What can hang from each mark
T: H Y
Y: T U
H: T U
V: T
M: U W
U: H M V
C: V

Each row was made from one small tree. The marks that hang from a mark follow it in brackets, in alphabetical order. Every link used is in the known rows. Write each row's tree.
Known rows
Y(U(M V)): [-1.46  1.24  1.05  0.73  1.27 -2.57 -1.83 -7.59  0.16  5.34  3.52 -1.36
  1.33  0.05 -3.23  1.74 -0.07 -4.27 -3.61 -1.29  1.89  2.21]
Y(T U): [-1.83 -0.33  1.18  0.81  0.64 -2.53 -2.13 -6.45 -1.72  0.40  1.75 -0.19
  0.96  0.24 -3.18  1.81  0.66 -2.59 -3.43 -1.45 -0.29  2.24]
Y(T(H(U(M)))): [-1.89  0.11  1.46  0.81 -0.18 -1.49 -2.61 -2.65 -2.25 -0.24  0.32 -0.92
 -0.89  1.15 -4.05  1.38  1.79  0.24 -2.79 -1.41 -2.18  1.27]
M(U(H V(T)) W): [ 2.35  2.65  0.43 -8.39  0.38 -1.98 -3.22 -4.68 -1.01  1.31 -2.54  1.27
  0.00 -2.64 -2.54 -0.11 -0.54 -6.27  1.37 -0.33  0.58 -1.13]
T(Y): [-0.74 -2.38  0.23 -0.99  0.33 -0.54 -4.27 -2.93 -3.02 -0.59 -0.45 -1.09
  0.82 -0.87 -2.25 -3.12  0.11 -0.77 -3.20 -0.72 -1.70 -0.65]
U(V): [-1.67  0.42  1.37 -0.52  0.26 -1.66 -5.65 -4.17 -1.65  5.18  0.21 -0.34
  0.47 -0.05 -2.59 -0.94  0.40 -4.60 -2.89 -1.22  0.78 -1.63]
H(T): [-1.64 -0.33  0.09 -0.56 -1.27 -1.05 -5.10 -2.91 -2.64  0.61 -0.50 -0.01
 -0.41 -0.45 -3.79 -0.17  1.42 -3.73 -3.07 -1.70 -0.36 -0.01]
T(H(U(V))): [-0.81 -0.43  1.41  0.78 -0.12 -1.84 -3.27 -0.85 -1.48  1.65  1.57 -0.81
 -1.37 -1.41 -1.72  0.57  2.10  0.72 -3.67 -1.63 -0.54 -1.23]
T(H): [-0.57 -1.32  0.79 -0.13 -1.23 -1.55 -2.70 -1.53 -1.57 -0.52  0.41 -0.06
 -1.01 -0.17 -0.64  0.07  3.20 -0.59 -3.91 -1.17 -2.00 -0.55]
M(U(V(T)) W): [ 1.54  2.53  1.33 -7.35  0.09 -1.37 -4.04 -5.61 -0.47  1.54 -1.05  0.85
 -0.28 -3.80 -2.45  0.60 -2.13 -6.16  0.71 -0.33  0.55 -2.04]
M(U(H(T) V) W): [ 1.67  2.71  0.77 -7.44  0.78 -2.19 -3.63 -4.21 -1.80  0.85 -1.74  2.27
  0.05 -2.24 -4.48 -0.27  0.08 -6.64  0.61 -0.76  1.55 -1.12]
T(H(U) Y): [-0.19 -2.67  0.59  1.22  0.01 -0.94 -2.69  0.29 -3.03 -2.13  0.86 -1.45
 -0.81 -2.25 -1.96 -1.45  1.69  3.79 -4.05 -1.33 -1.81 -0.70]
C(V): [-1.83 -0.97 -0.78 -5.00  0.03 -1.18 -4.25 -3.74 -0.50  1.18  0.74 -0.40
 -0.05  2.48 -0.77 -2.10 -0.32 -3.16  0.22 -1.55 -0.38 -2.39]
V(T(H(U) Y)): [ 0.22 -1.87 -0.76  0.01 -2.20 -0.47 -3.14 -0.91 -2.24 -0.84 -1.57 -2.72
 -1.05 -2.99 -0.18  0.07  0.94  1.72 -2.59 -1.13 -2.67 -0.07]
T(H Y): [-0.27 -3.04  0.25  1.16 -1.09 -0.85 -2.89 -0.47 -3.29 -2.35 -0.05 -0.63
 -0.25 -1.04 -1.42 -1.74  2.70  1.72 -4.56 -1.07 -2.19 -0.61]
T(H(U(M(W) V))): [-0.13  0.37  1.26 -0.11  0.34 -1.54 -2.50 -2.18 -0.70  1.64  1.53 -0.95
 -1.49 -0.87 -2.74  1.18  1.59  0.23 -2.66 -1.41 -0.48 -0.15]
V(T(H(U(M)) Y)): [ 0.12 -1.30 -0.78  0.09 -2.01 -0.39 -2.59 -1.50 -1.86 -0.23 -1.31 -3.18
 -0.94 -2.24 -0.87  0.43  0.75  1.50 -2.47 -1.05 -2.62  0.80]
T(H Y(U(M V))): [-0.51 -1.69  0.48  3.27 -0.33 -1.83 -1.27 -2.99 -2.27  0.37  2.29 -1.28
  0.66 -0.96 -2.61  0.36  2.20  0.84 -5.24 -1.35  0.20  1.29]
M(U): [-0.73  1.66  1.86 -5.64  0.51 -1.75 -2.59 -4.24 -0.97  0.90  1.46  0.10
  0.37 -1.94 -2.35 -0.76 -0.96 -4.18 -1.75 -0.29 -0.72 -1.14]
Y(T U(M(W) V)): [-1.31  1.64  1.45  0.86  1.32 -2.44 -2.22 -8.52 -0.85  3.19  1.70 -0.34
  1.14  1.06 -5.38  3.03 -0.31 -4.49 -2.33 -1.43  1.34  3.09]
M(U(V(T(Y))) W): [ 1.61  1.96  1.15 -6.88  0.14 -1.13 -4.12 -5.25 -1.07  0.86 -1.25  0.62
  0.02 -4.06 -2.67 -0.03 -2.30 -5.39  0.46 -0.29  0.52 -2.07]
T(H(U(M V)) Y): [-0.65 -1.27  0.82  2.24  0.26 -1.03 -2.66 -0.62 -2.64  0.55  1.40 -2.00
 -0.47 -1.34 -3.46 -0.72  1.27  2.76 -4.01 -1.38 -0.65 -0.02]
V(T(H Y)): [ 0.19 -2.10 -0.96 -0.03 -2.96 -0.42 -3.29 -1.42 -2.43 -1.06 -2.37 -2.22
 -0.64 -2.10  0.19 -0.14  1.61  0.21 -2.91 -0.94 -2.85  0.02]

Write each row's tree
[ 1.22  0.61 -1.54 -3.55  0.59 -1.12 -2.22 -4.10 -2.19 -0.25 -2.88 -0.17
  0.30  2.09 -5.65 -1.20  2.06 -3.69 -0.39 -0.94 -0.80  3.29] | U(H(T(Y)) M(W))
[-1.82 -0.48  1.50  0.62 -0.30 -1.60 -3.21 -2.02 -2.66 -0.83  0.06 -0.43
 -0.99  0.52 -3.35  0.99  1.95  0.35 -2.98 -1.52 -2.19  0.45] | Y(T(H(U)))
[-1.38 -1.04  0.18  0.49  0.43 -0.67 -4.92 -1.06 -3.47 -0.30  0.57 -1.52
 -0.63 -2.76 -5.08 -1.09 -0.38  0.79 -2.85 -2.00  0.03 -0.18] | H(T(Y) U)
[ 0.15  2.31  0.16 -2.33 -0.43 -0.71 -4.15 -6.83  0.14  5.46 -1.46 -1.82
 -0.13  0.16 -3.50  1.33 -0.98 -5.79 -0.30 -0.77  0.20  0.97] | U(M(W) V(T))
[-1.05  0.13  0.80 -0.67  0.75 -1.14 -5.00 -2.54 -1.64  3.84  0.33 -2.47
 -0.40 -2.70 -2.51 -0.48 -1.39 -0.32 -1.85 -1.43  0.10 -1.23] | H(U(V(T(Y))))
[ 1.24  2.45 -1.16 -3.84 -0.01 -1.63 -2.98 -5.51 -0.62  5.10 -3.59 -1.21
  0.31  1.78 -3.64  0.34  1.26 -5.90  0.71 -0.76  0.21  2.29] | U(H M(W) V(T))
[-1.72  1.76  0.65  1.18  1.32 -3.32 -1.15 -6.88 -1.69  4.06  0.95 -0.62
  1.70  2.75 -5.43  2.09  1.69 -4.12 -2.66 -1.51  1.30  4.22] | Y(T U(H M V))
[-1.07  0.68  0.92 -1.08  0.72 -1.36 -4.91 -2.96 -1.06  4.44  0.60 -2.26
 -0.72 -2.42 -2.26  0.14 -1.20 -1.12 -1.70 -1.47  0.16 -1.18] | H(U(V(T)))
[-0.96 -1.86 -1.82 -3.31 -1.62 -0.69 -3.62 -1.55 -1.20 -0.27 -0.32 -1.97
 -0.75  0.41  0.13 -1.15 -0.09  0.21  0.22 -1.77 -1.16 -1.98] | C(V(T(H(U) Y)))
[-2.02  0.92  0.57  2.07  0.75 -0.82 -4.85 -2.39 -2.90  3.53  1.31 -2.34
 -0.14 -1.38 -7.27 -0.06 -0.95 -0.64 -2.73 -2.07  1.60  0.80] | H(T(Y) U(M V))
[ 1.01  1.43 -1.24 -4.27  0.49 -1.43 -2.08 -4.64 -1.36  0.67 -2.76  0.15
 -0.11  2.49 -5.28 -0.33  2.31 -4.81 -0.06 -1.00 -0.75  3.32] | U(H(T) M(W))
[-1.02 -1.97 -2.02 -3.30 -2.17 -0.64 -3.71 -1.94 -1.34 -0.54 -0.83 -1.60
 -0.48  1.01  0.40 -1.35  0.37 -0.87  0.00 -1.66 -1.35 -1.94] | C(V(T(H Y)))
[ 0.00  0.99  0.99 -3.54  2.37 -0.92 -2.78 -4.82  0.19  1.80  1.40 -1.80
 -0.95 -0.95 -3.73 -0.03 -1.57 -0.81 -0.63 -0.93 -1.02  0.73] | H(U(M(W)))
[-1.14 -1.70 -2.02 -3.89 -1.22 -0.90 -3.64 -3.91 -0.85  0.52 -0.08 -1.84
  0.33  0.69  0.18 -1.29 -0.95 -1.95  0.24 -1.61 -0.55 -1.30] | C(V(T(Y(U))))
[ 0.44 -1.86  0.45  0.36  0.44 -0.66 -1.99 -1.01 -2.27 -2.00  0.83 -1.57
 -0.93 -1.70 -2.98 -0.82  1.10  3.26 -3.16 -1.11 -1.77  0.29] | T(H(U(M(W))) Y)
[ 1.70  2.34  1.34 -6.62 -0.39 -1.46 -3.49 -4.78 -0.56  0.90 -0.92  0.99
 -0.60 -3.82 -2.16  1.07 -1.21 -5.33  0.23 -0.42  0.38 -2.06] | M(U(V(T(H))) W)
[-0.64  1.75  1.42 -3.21 -1.04 -1.69 -3.30 -3.08 -1.75  2.47  0.34 -0.66
  0.38 -2.97 -2.33  0.02 -0.60 -3.67 -2.06 -0.61  0.26 -1.55] | M(U(V(T(H Y))))
[-0.31 -1.85  0.48  1.35  0.23 -0.81 -1.86 -0.51 -2.46 -1.26  1.34 -2.09
 -0.68 -1.31 -2.92 -0.92  1.35  3.47 -3.87 -1.18 -1.83  0.45] | T(H(U(M)) Y)
[-1.51 -1.20 -0.10  1.86 -0.77 -1.33 -4.69 -3.33 -3.52  0.68  0.43 -0.36
  0.71 -1.60 -4.51 -0.34  0.87 -2.61 -4.16 -1.92  1.15  0.47] | H(T(Y(U(V))))
[ 0.70 -0.10 -0.53 -1.80 -1.91 -0.68 -2.53 -2.75 -0.42  0.31 -1.38 -2.29
 -1.75 -2.06 -0.38  1.84  0.83 -0.36 -1.33 -1.05 -2.51  0.66] | V(T(H(U(M(W)))))
[-0.69  1.38 -1.09 -2.20  0.05 -1.76 -1.90 -3.74 -1.79  2.19 -1.61 -0.92
  0.37  3.27 -5.21 -0.57  2.83 -4.23 -1.51 -1.13 -0.80  3.64] | U(H(T) M)
[-2.23  2.10  0.93  1.01  0.65 -1.29 -4.74 -3.12 -1.72  4.86  1.68 -1.94
 -0.73 -0.84 -6.71  1.23 -0.53 -2.23 -2.31 -2.14  1.76  0.83] | H(T U(M V))
[-0.39  2.45 -0.98 -1.77 -0.48 -1.97 -2.83 -4.55 -1.08  6.62 -2.57 -2.18
  0.80  2.54 -3.59  0.00  1.78 -5.18 -0.82 -0.92  0.11  2.67] | U(H M V(T))
[-1.66 -0.62 -0.13  1.99 -0.65 -1.25 -4.13 -3.91 -3.10  1.25  0.74 -0.85
  0.81 -0.95 -5.17  0.02  0.68 -2.73 -3.96 -1.82  1.18  1.28] | H(T(Y(U(M V))))
[-0.94  1.50 -0.19  0.55  0.89 -3.13 -1.46 -6.07 -1.02  4.76  1.60 -0.66
  1.43  1.04 -4.47  1.50  1.89 -4.72 -3.24 -1.69  2.40  3.43] | Y(U(H(T) M V))
[-1.39  1.45  0.07  0.44 -0.83 -0.70 -4.09 -5.38 -1.16  6.04 -0.65 -3.06
  0.78  0.53 -3.81  0.23 -0.71 -3.97 -2.02 -0.85  0.13  1.28] | U(M V(T(Y)))
[ 0.00  2.08  0.54 -5.04 -0.22 -2.23 -2.91 -2.99 -2.22  2.79 -1.30 -0.34
  1.00 -1.73 -2.71 -1.14  0.03 -4.54 -0.98 -0.48  0.45 -0.59] | M(U(H V(T(Y))))
[-0.08  0.98  0.09 -1.51  1.63 -2.79 -0.27 -7.45 -1.12  0.34  0.08 -0.01
  1.06  2.22 -4.71  2.03  1.50 -3.55 -1.43 -1.15 -0.33  4.74] | Y(T U(H M(W)))
[-0.51  0.59 -1.33 -1.56  0.11 -1.45 -1.99 -3.23 -2.65  1.23 -1.81 -1.14
  0.78  2.82 -5.63 -1.44  2.60 -3.12 -1.86 -1.08 -0.87  3.69] | U(H(T(Y)) M)
[ 0.77  2.30 -0.18 -3.74  1.58 -2.00 -2.96 -5.51 -0.81  4.94 -2.01 -0.07
  0.63  2.71 -4.77 -0.70  1.52 -5.85 -0.01 -0.77  0.81  1.84] | U(H M(W) V)
[ 0.30 -2.15 -0.99  0.77 -2.57 -1.02 -2.21 -2.55 -1.97 -0.96 -1.05 -2.22
 -0.22 -2.74  0.41  0.87  1.52  0.37 -3.45 -1.11 -2.00  0.93] | V(T(H Y(U)))
[-0.91 -0.55  0.16  1.13 -1.94 -1.13 -5.07 -2.36 -2.45  3.47 -1.41 -1.53
  0.03 -1.51 -1.42 -0.11  1.09 -2.20 -3.13 -1.30 -0.13 -1.17] | U(V(T(H Y)))
